(in the rows, 128 means zero)
Known rows, with every step that occurs:
r f b j p t: [183 137 142 117  97 119 154 111 118 189 136  68  68 149 127  99 129 136
 116 113 176 133 157  80 155 149 133 125 118 107 109 164 106 143 108 146
  86  92 128 114 146 128 148]
c f b j p t r: [210 105 137 153 108 175 153  92  91 200  96  92 123 125 118 126 136 137
 106 130 192 103 119 101 146  95 140 125 117  86  76 137 110 176  60 179
 112 107 129 157 177  95 123]
w p: [150 140 138 180  70 224 179 183 146 118 138  60 171 134 148 143 125 111
 121  89 145 111 112 113 138 214 183  79  85 176 162 125  95 123  76 103
 133  96 107 139 115 110 179]
e b f c j p t: [178 138 132 174  87 117 156  96 111 180 127  78  45 180 141 101 132 119
 113 122 190 137 167 106 115 144 103 123 111 112 123 163  99 143 124 123
  83  90 153  98 131 124 149]
t p j b: [151 156 158 143  87 105 138 149 137 174 111  84 134 141 146  99 157 173
  87 129 117 121 143 179 122 147 122  54 115 114 111 122 124 116 156  93
  81 110 107 122  87  81 111]
c f r: [191 105 126 188 111 190 152 134 137 115 106  62 162  92 107 148 110 128
 105 125 162  66 153 104 134  72 150 111  98 108  95  92 155 132  80 142
 194 110 124 216 151 144 143]
j p t r f c: [188 158 123 145  92 143 121 100 111 167 118  70 130 180 105 103  61 140
 142 133 160 114 145 137  97 118 113 153  94  91 122 149 151 152  83 103
 111 125 127 136 148 145 114]
e p t r j: [182 120 131 121 114 180 158  95 147 177 145  83 163 146 123  87 113 147
  74 158 133 124 111 133 105 154 171 101 128 128 153 150 112 163  66 133
 151 136 121 119 130  98 139]
t r j: [167 119 131 133  93 190 143 102 166 142 123  93 192 124 130  97 140 155
  77 152 134 107 108 138  97 150 179  86 127 135 146 125 130 165  75 148
 165 130 127 132 130 111 125]
c j b f r t p: [171  82 166 187  99 105 131 115 153 158 106  41 135 132 167  95 142 159
  88 139 170 135 174 120 121 106  83  98 116 137  93 152 103 127 136 113
 124  74 137 103 126 114  64]
r f: [159 127 120 147  45 165 116 160 168 103 116  23 154 138 139 132 131 140
 134 131 165 112 189 111 121 122 130  92  77 117 117 130 172 114 143 135
 142 125 131 143  93 151 126]
r j b: [133 159 170 131  97 106 130 125 150 144 136 106 140 120 127 100 154 153
  95 141 137 124 123 152 108 177 173  60 122 118 157  89 139 116 145 103
 119  86 117 110  88 107 111]
r f b j: [147 143 146 112 114 141 137 139 157 117 146  45 135 101 148 114 147 136
 109  93 175 130 128 118 174 147 210  86 117  92 122 144 163 155 106 150
 129  93 136 132 148 172 139]
f c j: [132 119 134 248  81 166 159 127 149 121  72  75 136 137 181 131 138 104
 102 130 194 118 145 158 114 151 152  93  92 125 181 115 118 117 129 143
 136  78 179 126 144 170 151]
r j p t: [180 141 140 132  88 139 165 100 127 194 135  94  87 164 121  85 127 145
 102 139 154 128 153  88 115 166 120 122 121 138 137 159  85 136 105 134
 104 104 123 108 131 109 150]
c j b f: [148 146 151 190  60 105 115 133 145 111 114  44 105 131 153 149 164 114
 131 124 196 140 181 153 140 106 140  81  92  64 122 101 167 118 180 134
  88  85 156 115  72 136 106]
w p j b f: [162 182 140 134  71 119 116 146 141 124 154  36 116 151 112 127 123 131
 132 102 142 132 166 160 134 124 146  76  92  72 120 122 167 127 137  96
  76 119 111 128  57 105 119]
e b: [137 138 137 165  73 185 146 134 163 116 140  77 119 158 166 106 178 144
  99 113 148 128 117 121  74 172 165  32 109 160 122 142 124 154 120 109
 150 103 132 119  92 112 164]
b j p t r f c: [178 165 132 133 102 129 124  94 110 162 127  67 127 172 109 102  63 136
 146 127 165 118 143 139 113 132 129 153 104  80 126 151 159 157  85 102
 107 121 128 125 151 152 123]
b j p t r: [188 109 146 163  91 184 165  90 105 200  96  97 133 142 134 135 142 140
 109 135 178 117 119 102 147 125 146 120 117 109  91 146  98 176  77 185
  96 100 135 136 161  87 146]
f c: [146 179 140 187  92 188 152 115 146 143 121  87 148 167 124 105  87 130
 133 124 147 124 116 160  84 156 154 113  89 123 172 126 125 135  89 101
 137 106 127 135 134 160 151]
t r j b: [149 142 164 134 102 113 128 114 135 159 119 113 156 113 123 109 153 158
  90 149 141 117 108 155 114 157 175  68 127 108 140  87 141 135 126 121
 120  92 119 121 102  92 105]
c j: [127  85 135 252  57 180 163 152 169 111  62  66 148 113 201 150 183 109
  90 133 202 117 159 135 136 148 151  64  92 141 162 108 111 111 154 177
 140  77 181 132 128 151 155]
f b j p t r: [204 108 139 150 106 178 158  97 101 206 102  97 127 133 129 129 144 144
  99 123 175 119 110 100 151 110 156 118 123 100  85 145 101 184  61 188
 103 100 135 146 176  94 135]
c f r t: [167  94 139 175 107 161 124  99 148 131 104  54 164 100  78 107  80 140
 115 138 159 106 148  65 100  97 133  81  87 152 140 114 127 109  61 145
 187  74 106 166 127 129 107]
p j b f c: [156 215 138 152 100 123 115 108 128 139 146  66 114 181  99  98  75 131
 142 115 139 137 141 187  93 120 142 113  93  65 148 128 165 137 111  75
  95 118 120 126  96 148 120]
b j: [112 148 173 162  87 167 166 119 164 118 125  61 156 111 170 128 154 131
 123 107 170 127 125 130 155 190 201  79 115 123 146 132 126 149 123 155
 119  83 138 112 125 152 176]
r j b f: [153 172 154 130  76 101 107 115 152 115 155  47 114 140 123 116 143 138
 126 128 161 138 167 155 118 121 153  86 105  67 131 111 174 132 153 111
 100 105 129 108  65 128  98]
j p: [155 105 156 176  58 151 153 121 142 146  88  97 137 153 177 123 158 163
 119 123 159 104 147  86 115 165 109 100 131 143  95 135  96 134 129 126
  95 108 124 120 144 114 113]

Rows:
[162 140 155 134 107  94 126 136 136 179 117  83 135 132 119  91 130 175
  82 131 108 122 143 156 121 132 125  57 121 124 114 123 127 116 133  96
  97  99 103 131  94  76  99]
f r t p j b
[161 167 149 135  72  91 100 120 144 136 141  32 112 156 119 106 129 152
 123 121 147 146 183 159 115 100 110  75  96  77 108 137 157 126 151 102
  78 109 114 109  56 106  82]
r t p j b f
[172 128 127 123 124 170 150 115 179 123 154  86 175 114 114  93 121 156
  64 135 115 103 123 117 110 144 190  95 132 152 151 120 142 148  78 125
 187 120 128 153 134 136 144]
f r j
[176 129 132 175  79 120 157 111 113 188 107  73  67 169 138 107 119 122
 115 132 188 127 178  96 128 145  97 139 101 117 131 156  99 123 126 136
  86  91 151 111 140 132 147]
r f c j p t
[159 145 161 131 120  95 125 122 134 139 135 100 139  97 106 106 132 148
  92 141 139  97 130 140 117 140 170  79 126 100 138  76 160 119 122  96
 148  91 115 149 108 114 109]
c f r j b
[191 144 125 145 116 130 129 136 149 126 145  55 132 121  95 140 111 139
 102 111 126 109 156 129 155  70 167  97 111  86  94 116 178 146 106 131
 132 108 129 183 113 121 136]
p j b f r
[132 112 179 153  79 126 158 101 139 137 104  94 132 137 191 113 157 156
 119 109 168 107 138  87 147 192 140 104 152 125  97 143 105 152 132 127
  80  95 127  94 153 128 128]
b j p
[182 137 149 137 102 131 166 100 105 190 128  78  68 138 124 100 128 131
 115 115 189 120 150  83 147 143 125 130 117  99 109 152  96 143  98 141
  95  93 121 122 156 129 146]
c f b j p t
[188 112 143 155  96 175 159  87 103 195 109  99 120 148 137 124 151 141
 106 131 173 118 114 101 132 131 147 103 126 115  87 152 101 186  74 170
 101 102 134 127 157  80 149]
e b j p t r
[191 127 123 169 108 177 138 132 164 112 139  44 147 124 112 152 119 130
 111 110 146 108 158 108 150  71 169 112 100 102  95 122 167 152  95 153
 157 106 143 185 128 143 145]
b f r
[175 204 143 138 113 115 116  81 115 163 157  78 106 176  87  97  71 126
 138 131 156 139 130 176  91 117 149 134  96  60 151 129 160 152  93  89
 101 110 126 116 112 142 116]
p t r j b f c
[186 170 117 150  94 163 121 110 122 162 123  60 137 173 100 109  64 130
 141 137 159 121 141 148  98 113 129 142  79  92 139 143 160 147  81 110
 126 125 128 144 135 152 131]
p t r f c
[201 120 109 134  64 177 126 151 127 152 124  32 149 139 110 137 110 126
 131 130 172 112 167 106 140 111 133 116  72 108 104 141 157 142  94 147
 126 126 122 153 113 113 133]
w p t r f
[123 118 164 215  76 110 143 150 137 134  75  92 121 103 173 146 184 126
 102 134 188 123 142 154 140 157 155  51 103 109 151  77 128  98 182 141
  99  54 160 123 101 119 128]
c j b
[158 178 140 141  67 114 110 132 147 126 140  39 112 152 116 123 136 140
 131 116 148 137 175 163 125 103 143  73  92  62 111 119 174 129 151 112
  79 120 122 130  57 112 114]
p j b f
[146 148 159 137  89  95 125 138 137 177 113  83 134 142 129  87 140 174
  88 132 117 127 144 162 109 148 114  48 111 125 123 124 119 110 146  94
  88 101 100 116  82  75 100]
r t p j b
[180 133 124 124  99 184 152  94 149 168 136  92 158 133 111  92 128 147
  77 156 139 117 116 129 102 144 173 100 119 133 149 135 119 164  70 156
 155 121 126 128 128 106 141]
p t r j
[166 197 146 144 109 123 113  85 124 138 149  77 127 169  99  99  79 133
 138 128 152 132 127 183  90 121 150 125 106  63 148 123 169 152  95  81
 107 113 128 118 112 146 104]
t r j b f c
[159 151 158 125 107 109 132 110 126 177 127 112 134 119 111 102 144 150
  90 151 143 124 112 151 119 157 168  75 122 104 145  97 134 133 123 124
 111  87 121 118 104  88 114]
p t r j b
[175 100 167 164 102 115 129 109 150 164 119  46 141 139 150  93 131 167
  98 138 151 136 167 115 111 108  84 104 114 138  85 157 102 128 126 103
 121  84 120 109 121 109  63]
j b f r t p
[166 139 156 136 107  88 122 134 122 173 113  78 133 124 112  91 123 171
  90 135 124 106 153 156 116 117 109  65 115 107 105 114 132 108 130  86
 107 103  95 139  97  81  91]
c f r t p j b
[201 108 112 133  56 155 117 130 128 158 105  43 136 147 121 131 121 140
 129 139 176 111 178  94 136  93 108 124  89  98  83 145 157 144 111 158
 112 127 131 146 123 113 113]
j p t r f
[160 140 159 148  89 136 175 101 120 190 126  83  78 152 137 107 137 133
 118 123 176 131 153  86 143 172 134 123 119 124 125 161  82 144 118 149
  80  85 132 104 142 120 170]
b j p t
[198 101 116 138  71 170 130 141 135 164 119  26 146 152 123 137 104 133
 126 147 166 122 170 108 135  99 122 114  81  91  99 157 157 141 107 144
 127 137 131 146 119 112 123]
e p t r f
[181 107 146 118  99 112 136  92 149 135 131  91 134 145 143  95 130 171
  91 125 137  96 152  84 116 145 127 121 160 125  90 141 129 157 102 105
 123 127 122 119 150 120  95]
b f r j p
[158 109 167 137  99 119 149 106 122 139 107  91 116 122 171 107 152 155
 114 101 179  96 135  87 150 157 141 110 153  96  79 135 115 152 104 123
 101 102 122 121 177 141  99]
c f b j p
[150 168 153 162  61 115 113 130 145 115 137  44 113 143 132 141 149 128
 145 120 178 142 171 149 128 109 144  82  90  63 114 106 170 121 162 122
  89  96 133 123  63 128 108]
j b f
[152 108 167 134 101 124 153 111 134 143 112  98 122 130 181 108 161 159
 106  97 168 112 124  84 151 174 155 102 158 114  88 147 108 159 110 130
  91  97 128 113 177 134 111]
f b j p
[133 117 180 138  85 114 155  97 135 134 123  97 113 148 195 105 172 163
 113 101 166 113 130  88 124 202 143  83 160 135  86 155 105 167 132 105
  88 100 130  83 146 116 134]
e b j p
[139 133 130 230  79 144 141 119 146 105  99  56 110 155 176 120 140 102
 110 120 200 130 159 165 106 133 144  90  98 102 158 129 144 132 139 122
 125  89 180 113 121 172 141]
e b f c j
[145 146 155 138 104 112 145 157 138 173 127  82 139 150 135 111 122 152
  93 132 109 129 124 167 124 164 154  40 117 104 139 123 127 106 138  82
  87 125 100 128  82  71 131]
e p j b
[167 122 136 140 112 121 106 103 156 140 131  46 145 121  64 102  78 148
 109 124 129 134 151  89 112  91 143  68  98 139 135 132 143 125  80 135
 145  77 107 148  96 108 102]
p j b f r t
[156 210 148 140 105 114 116  95 131 132 157  71 117 172 103  95  80 131
 145 124 149 138 136 183  86 134 153 122 101  69 162 122 165 137 111  73
 106 112 125 110 100 156 111]
r j b f c
[174 160 122 155  86 166 119 115 132 140 115  63 159 165 111 112  71 136
 140 131 154 114 138 154  94 116 136 130  85  93 134 134 167 148  84 106
 135 128 129 145 136 154 119]
t r f c
